Known rows, with every way that one mark hangs from another:
J566(J329 J369): [ 0.86 -0.62 -0.01 -0.79  0.22 -2.19  0.43  1.72 -2.90 -0.05 -0.92 -0.90
 -1.41 -1.71  1.42 -1.74 -0.15  0.78 -2.40 -1.95 -0.53  0.29 -0.46]
J566(J329 J369 J377(J352) J906): [ 1.85 -2.34  2.14 -0.47 -2.74 -6.47  5.33  3.85 -1.71 -2.12 -3.99  2.40
  0.80  0.85  2.84 -1.06 -2.53  0.94 -0.70  0.08 -0.34  0.07 -0.84]
J377(J352 J566(J329 J369 J906)): [ 1.51  0.00  1.55 -1.66 -3.95 -3.76  4.12  3.00 -0.37 -1.37  1.07  1.08
  1.01  1.62  2.90 -2.24 -2.01  1.17 -2.81  1.01 -1.24  0.80 -0.80]
J906(J216(J94) J566): [ 4.14  0.60  3.09 -2.02 -0.78 -2.95 -2.07  3.00  1.26 -1.20  3.04  0.92
  4.92 -3.06 -0.22  1.12 -0.88 -0.06 -1.76 -0.15  2.05  1.63  1.47]
J352(J906): [-0.37  0.16  1.41  1.73  0.62  1.57  2.20  1.59  0.91 -1.27 -1.06  0.07
 -0.01  1.73  0.18  1.63  0.89  0.73 -1.03 -1.16 -0.72 -0.81 -0.51]
J566(J369 J377(J352(J906))): [ 0.44 -2.14  1.20  2.08 -2.89 -2.78  4.05  2.19 -0.32 -3.18  0.63  2.12
 -1.08  1.97  0.84  0.94 -2.47  0.36 -1.72 -2.75 -1.44  0.41 -0.74]
J400(J566(J329 J377 J906)): [ 1.80 -0.54  4.62  0.16  0.73 -3.28  4.63  3.07 -0.32 -2.42 -7.06 -0.83
  0.64 -0.44  1.32  1.29 -1.89  1.13  0.17  4.71 -2.04 -2.34 -2.11]
J566(J329 J906(J216)): [ 2.55  0.70  2.46 -1.27  1.30 -3.72  2.58  3.05 -0.34  0.60 -4.32 -0.17
  2.70 -0.85  2.48 -0.24 -0.62  0.37 -0.14  0.53  2.01 -0.62 -0.15]
J377(J352): [-0.84 -1.91 -1.19  0.77 -2.50 -1.59  0.77 -0.77  1.41  0.81  2.20  1.26
  0.07  1.29  0.67 -0.42 -0.97  0.08 -0.69 -1.89  0.80  1.07  0.83]
J906(J216(J94) J352 J566(J369)): [ 4.24  0.96  2.49 -0.92 -3.60 -4.02 -0.64  2.35  1.73 -1.65  6.54  1.04
  2.69 -4.62  0.16  0.75 -3.02  0.59 -3.34 -3.95  2.54  1.51  1.24]
J377(J216(J94) J352(J906)): [ 1.00 -2.83  1.56  0.01 -3.02  0.00  1.38  2.20  3.39  1.53  2.41  3.79
  3.74  3.77 -0.43  0.82  0.82 -0.07 -0.97 -5.03  3.10  0.96  3.23]
J329(J566(J377 J906)): [ 1.50  1.81  3.95  1.64 -0.40 -2.54  3.68  1.34  1.13 -3.83 -1.61  2.55
  0.43 -0.93 -1.01  1.46 -2.47 -0.11  2.44  2.19 -1.35 -0.96 -1.85]
J329(J566(J369 J377)): [ 1.30  1.51  2.42  2.25 -0.58 -1.96  1.91  0.61 -0.66 -4.13  1.77  1.55
 -2.22 -2.29 -1.57  0.78 -3.03 -0.30  0.33 -0.91 -2.39 -0.10 -1.89]
J377(J352 J566): [-0.02 -0.38  0.42 -0.25 -3.56 -0.80  2.20  0.22  1.23 -0.70  3.74  0.77
  0.93  2.39  1.29 -0.85 -1.70  0.00 -2.05  1.02 -0.67  0.78 -0.19]
J566(J329 J906(J216(J94))): [ 3.15 -0.33  2.59 -2.70  0.22 -4.17  2.29  3.48  0.30  1.09 -4.19  1.26
  4.03 -1.16  1.99 -0.49 -0.45  0.73 -0.01 -0.06  2.88 -1.01  1.81]
J906(J216 J352 J566(J377)): [ 3.49  0.42  4.22  1.52 -1.41 -3.87  1.67  1.90  1.29 -3.09  2.91  0.10
  2.87 -2.91  1.02  2.40 -3.52 -0.55 -1.76 -0.44  2.36  0.83 -1.62]
J377(J566(J329)): [ 1.01  0.21  2.01 -1.43  0.12 -0.13  1.98  1.83 -1.52 -0.75 -0.72 -1.29
  1.07  0.46  1.68 -1.28 -0.15  0.41 -2.25  2.80 -0.91 -0.66 -1.36]
J906(J216(J94) J352(J377) J566): [ 5.39 -1.28  4.08 -0.33 -2.74 -2.42 -0.41  2.88  3.23 -2.13  3.70  0.61
  3.92 -1.98 -0.65  2.00 -2.84  0.24 -3.69 -4.03  4.60  1.15  0.54]
J400(J566(J377)): [ 0.90 -0.45  3.11  1.40  0.33 -1.04  2.51  0.94  0.33 -2.70 -2.82 -0.99
 -0.90 -0.59 -0.27  2.09 -2.29  0.33 -0.03  3.05 -2.71 -1.69 -1.69]
J566(J369): [ 0.70  0.80 -0.51 -0.23 -1.13 -0.88 -0.26  0.81 -1.21 -1.06  1.89  0.05
 -1.82 -0.90 -0.10 -0.76 -0.99  0.38 -1.31 -1.92 -1.27  0.82 -0.28]
J94(J216): [ 0.32 -0.54 -1.15 -0.15  1.26  1.51 -1.29  1.17 -0.80 -0.20 -0.44  2.03
  0.32 -1.19 -1.54  1.70  0.35 -1.09  0.61 -0.98  1.19 -0.94  0.74]
J329(J566(J906)): [ 0.96  2.96  2.57  1.18 -0.25 -1.40  1.78  0.47  1.77 -2.20  0.28  1.57
 -0.01 -1.56 -1.23  0.61 -1.30  0.36  1.83  1.16 -1.11 -0.43 -1.12]
J566(J329 J369 J377): [ 1.50 -2.15  1.79 -0.12  0.14 -3.51  2.79  2.85 -3.76 -2.09 -3.19  0.12
 -0.90 -1.08  1.68 -0.73 -1.54  0.22 -1.62 -0.31 -0.86 -0.52 -1.43]
J352(J906(J216)): [ 1.25  0.97  1.88  1.94  1.45  0.58  2.02  1.93  1.41 -0.89 -0.19 -0.30
  0.75  0.79  0.48  2.30 -0.26  0.10 -1.48 -2.68  0.67 -0.60 -0.18]
J566(J906(J352)): [ 0.59  0.99  1.33  0.08 -2.24 -1.85  3.24  0.70  2.08 -0.26 -0.77  1.12
  0.95  0.33  0.94  0.26 -1.30  0.98  0.89  0.17  1.21 -1.00 -0.22]
J566(J329): [ 0.13 -1.43  0.53 -0.63  1.35 -1.21  0.65  1.00 -1.66  0.99 -2.89 -0.95
  0.34 -0.81  1.50 -0.96  0.82  0.42 -1.16 -0.01  0.80 -0.47 -0.22]

Rows:
[ 4.69 -0.17  3.88  1.44 -1.30 -1.96  0.12  2.05  2.55 -2.74  3.53 -1.07
  2.07 -1.70 -0.12  2.09 -3.02 -0.17 -3.81 -3.15  3.80  1.66 -1.78]  J906(J216 J352(J377) J566)
[ 2.49 -0.88  3.08 -1.10 -0.74 -5.17  4.68  4.49 -2.90 -2.75 -5.73  1.38
  0.67 -0.12  2.26 -0.69 -1.85  0.92 -0.16  1.59 -0.85 -0.87 -1.68]  J566(J329 J369 J377 J906)
[ 1.70 -3.85  2.11 -0.51 -3.03 -2.35  1.97  1.83  1.26  0.01  0.16  3.97
  3.62  2.62 -0.16  0.59 -1.33 -1.08  0.80 -1.80  2.63  0.52  1.95]  J566(J377(J216(J94) J352))
[ 1.86 -0.94  2.02  1.00 -2.57  1.02  2.70  0.48  1.83 -1.91  1.63 -0.71
 -0.59  1.76 -0.17  0.58 -2.42  0.40 -2.88 -1.96  1.79 -0.70 -1.81]  J906(J352(J377(J566)))
[ 0.01 -1.99  1.62  1.45 -1.61 -1.88  1.70  2.26  1.36 -1.02  1.05  0.60
  1.58  1.32  1.61  0.61  0.35  1.08 -3.07 -1.14  0.15  1.42 -0.48]  J377(J352(J906(J566(J329))))
[ 1.98  0.56  3.49  1.13 -1.54 -0.86  3.24  1.34  3.01 -2.12 -2.23 -1.21
 -0.78  0.16 -0.40  1.88 -2.69  1.46 -0.82  1.14 -0.73 -1.64 -1.82]  J400(J566(J906(J352(J377))))
[ 2.96  1.90  3.23 -0.37  0.65 -3.62  2.49  3.02 -0.24 -1.38 -2.88 -1.78
 -0.60 -2.57  1.34  0.43 -2.47  1.32 -1.78  0.86 -1.80 -0.92 -1.25]  J400(J566(J329 J369 J906(J216)))
[ 3.94 -0.89  3.89 -0.71 -0.59  2.52  0.61  2.88  0.86 -2.14  0.33 -0.15
  1.82  4.27 -1.29  0.38 -0.77 -0.96 -2.40 -0.69  2.01  0.91 -1.76]  J352(J377(J216 J566))
[ 3.35 -1.15  3.31  2.44  1.21  1.64  2.26  3.17  2.00 -2.53 -1.84 -0.69
  0.57  3.07 -0.60  2.96 -0.99  0.00 -3.13 -4.62  2.32 -0.36 -1.21]  J352(J377 J906(J216))
[ 2.41  2.47  3.22  0.34  0.47 -1.89  2.15  1.65  2.15 -1.34 -2.18 -1.13
  0.56 -1.19  0.23  1.85 -2.35  0.70  0.23  2.47 -1.36 -1.13 -0.89]  J400(J566(J906(J216)))
[ 3.54  3.13  3.81 -2.38 -2.20 -0.27  1.89  3.92  0.00 -2.07  2.10  1.40
  2.63  2.54  0.18 -0.95 -1.08 -0.34 -0.79  1.62 -0.49  1.20 -1.32]  J377(J216 J566(J369 J906))
[ 4.17 -1.46  5.71  1.37  0.30  2.40  0.27  5.29  2.00 -3.71 -0.55  0.01
  2.90  3.93 -1.52  2.80  0.84 -0.05 -3.58 -2.21  1.89  1.87 -2.49]  J352(J377(J216) J906(J566))
[ 1.11  0.25  1.69  0.21  0.66 -1.54  1.02  1.42 -1.26 -1.09 -1.57 -2.56
 -2.49 -2.59  0.58 -0.11 -1.25  1.38 -2.64  0.48 -2.82 -0.87 -1.40]  J400(J566(J329 J369))
[ 3.74 -1.23  4.22  0.86 -2.14 -0.15 -0.45  2.37  2.31 -2.44  2.95 -0.16
  2.25  0.44 -0.95  1.33 -1.24 -0.13 -3.05 -2.22  3.33  2.16 -2.08]  J906(J352(J377(J216)) J566)
[ 3.48 -0.29  3.63 -0.94 -1.39  0.78  2.62  3.22  1.09 -3.30 -2.08 -0.05
  1.35  3.75 -0.33  0.38 -1.62  0.33 -1.93  1.70  0.34 -0.19 -2.15]  J352(J377(J566(J906)))
[ 3.20 -0.84  1.66  1.92 -0.80 -0.77  1.81  0.26  2.61 -0.52  1.74 -0.83
  0.03 -0.19 -0.08  1.60 -3.32 -0.46 -2.39 -5.68  4.58 -0.29 -0.47]  J906(J216 J352(J377))
[ 1.84  3.57  2.93  2.21 -0.78 -2.30  2.85 -0.15  3.07 -1.70  2.21  1.38
  0.15 -2.83 -0.73  1.27 -3.12  0.14  1.09 -1.65  1.01 -0.67 -0.79]  J329(J566(J906(J216 J352)))
[ 1.72  1.30  3.11 -2.21 -0.64 -1.34  3.48  3.18 -0.79 -1.27 -2.55 -0.22
  2.40  1.14  2.19 -1.18 -0.47  0.88 -1.17  4.39 -0.90 -0.91 -1.67]  J377(J566(J329 J906))
[ 1.08 -1.61  3.50  0.96  1.27 -1.97  3.02  1.72 -0.98 -1.87 -5.00 -1.85
 -0.65 -1.13  0.89  1.26 -1.72  0.65 -0.91  3.05 -2.15 -2.05 -1.80]  J400(J566(J329 J377))
[ 2.17  0.62  3.09 -1.45 -3.82 -1.11  2.88  2.56  2.43 -0.28  2.59  2.53
  4.16  4.49  0.99 -0.78 -1.21 -0.53 -0.47  1.31  1.27  1.66 -0.10]  J377(J216 J352 J566(J906))
[ 2.96 -0.55  3.18 -3.16 -5.12 -1.60  2.56  3.20  3.16  0.31  2.88  4.19
  5.88  4.20  0.40 -0.90 -0.97 -0.17 -0.46  0.37  2.13  1.11  2.27]  J377(J216(J94) J352 J566(J906))
[ 1.77  0.63  1.37 -1.70 -0.59 -3.71  2.37  3.40 -2.03 -0.75 -3.20  0.29
  0.05 -0.89  2.01 -1.70 -0.44  1.42 -1.04  0.20 -0.47 -0.04 -0.75]  J566(J329 J369 J906)
[ 0.92  0.38  1.96  1.41 -2.28 -0.41  3.80  1.71  2.35 -1.54  3.44  0.54
  1.59  3.07  1.64  0.94 -1.93  0.08 -3.24 -1.16 -0.16  0.35 -0.28]  J377(J352(J906(J216)) J566)
[ 1.80 -2.13  1.41  0.73 -2.87 -2.85  1.99  1.95 -0.57 -1.59  1.95  2.76
  0.41  1.97  0.11 -0.09 -2.42 -1.07 -0.60 -3.02  0.66  1.75 -0.14]  J566(J369 J377(J216 J352))
[ 2.36  1.49  3.77  1.43  1.02 -0.42  0.79  3.48  1.36 -2.69  1.16 -0.55
  2.60 -0.48  0.50  2.62 -0.17  0.32 -2.60 -0.70  0.11  0.93 -1.13]  J352(J906(J216 J566))
[ 3.22  1.25  3.87  1.31 -0.78 -1.54  3.33  1.51  3.40 -1.89 -1.66 -1.38
 -0.07 -0.57 -0.12  2.39 -3.55  0.95 -1.09 -0.02  0.38 -1.55 -1.43]  J400(J566(J906(J216 J352(J377))))
[ 2.38  0.08  4.15 -0.05 -0.13 -3.91  4.41  3.66 -1.30 -3.30 -5.50 -0.74
 -0.78 -1.31  1.34  0.79 -2.69  1.45 -0.81  3.22 -3.12 -1.75 -2.24]  J400(J566(J329 J369 J377 J906))
[ 0.03 -0.26  2.78  3.70 -0.97 -1.44  3.78  0.28  1.80 -3.36  1.19  2.28
 -0.72  0.15 -0.95  1.93 -2.39 -0.20  0.39 -1.21 -1.25 -0.43 -1.27]  J329(J566(J377(J352(J906))))
[ 1.52  0.84  1.63 -1.56 -0.79 -0.85  1.72  2.41 -2.49 -1.73  0.93 -1.15
 -0.30 -0.27  1.62 -1.85 -0.91  0.62 -3.27  1.38 -1.85 -0.01 -1.54]  J377(J566(J329 J369))
[ 3.02 -0.39  3.70  1.31 -1.02  2.64  3.39  4.25  0.61 -4.76 -0.20 -0.66
 -0.80  4.29 -0.62  1.50 -1.18  0.84 -4.68 -2.07 -1.17 -0.26 -2.74]  J352(J377(J566(J369)) J906)
[ 1.32  2.29  2.68 -0.97 -2.89 -0.62  4.00  1.59  1.45 -1.88  0.81  0.50
  1.54  1.33  1.20 -0.18 -1.89  0.76 -0.62  3.00 -0.50 -0.93 -1.46]  J377(J566(J906(J352)))
[ 1.87 -0.85  2.80  1.42 -1.88 -2.11  2.24  1.67  0.57 -2.34  0.63  0.43
 -0.96  0.44 -0.36  1.28 -3.24 -0.12 -1.19 -0.50 -1.89  0.25 -1.06]  J400(J566(J369 J377(J216 J352)))
[ 1.50  1.31  2.82  1.93 -2.83 -4.26  4.02  1.37  1.08 -4.19  1.26  3.36
 -0.86 -0.89 -0.60  0.57 -3.84  0.18  1.04 -0.56 -1.96  0.34 -1.51]  J329(J566(J369 J377(J352) J906))
[ 1.39 -1.79  3.60  0.21 -1.18 -4.49  6.22  2.80 -0.52 -1.43 -6.10  1.17
  1.75  0.19  2.70  0.29 -1.94  0.84  0.57  1.54  1.60 -2.21 -1.48]  J566(J329 J377 J906(J352))
[ 2.86  1.63  2.83  1.04 -1.27 -2.76 -0.15  1.03  2.00 -1.42  4.85 -0.77
  2.45 -3.53  0.79  1.56 -2.50 -0.08 -2.49 -1.62  2.52  1.47 -0.99]  J906(J216 J352 J566)
[ 2.77  4.41  2.58  1.19 -0.49 -2.87  1.58  1.22  1.09 -2.76  2.57  1.42
 -0.72 -3.04 -1.03  0.49 -3.01  0.18  0.47 -1.68 -1.02  0.39 -1.12]  J329(J566(J369 J906(J216)))
[ 1.29 -1.54  3.38  1.57 -1.02 -1.45  2.42  1.06  1.57 -1.45 -0.89  0.22
  0.37  1.17 -0.28  1.84 -2.37 -0.36 -0.09  1.00 -0.89 -0.33 -0.81]  J400(J566(J377(J216 J352)))
[ 2.83  3.08  3.11 -1.60 -0.98 -1.22  2.89  2.54  0.85 -1.99  0.26  0.21
  2.85  1.11  1.28  0.17 -1.94  0.05 -0.58  3.13 -0.39 -0.33 -1.16]  J377(J566(J906(J216)))
[ 2.59  1.15  4.55  1.57 -0.84 -3.31  5.03  1.70  2.34 -2.69 -2.87 -0.38
  0.47 -1.05  0.65  2.86 -4.20  0.59  0.42  2.02 -0.62 -2.27 -1.55]  J400(J566(J377 J906(J216 J352)))
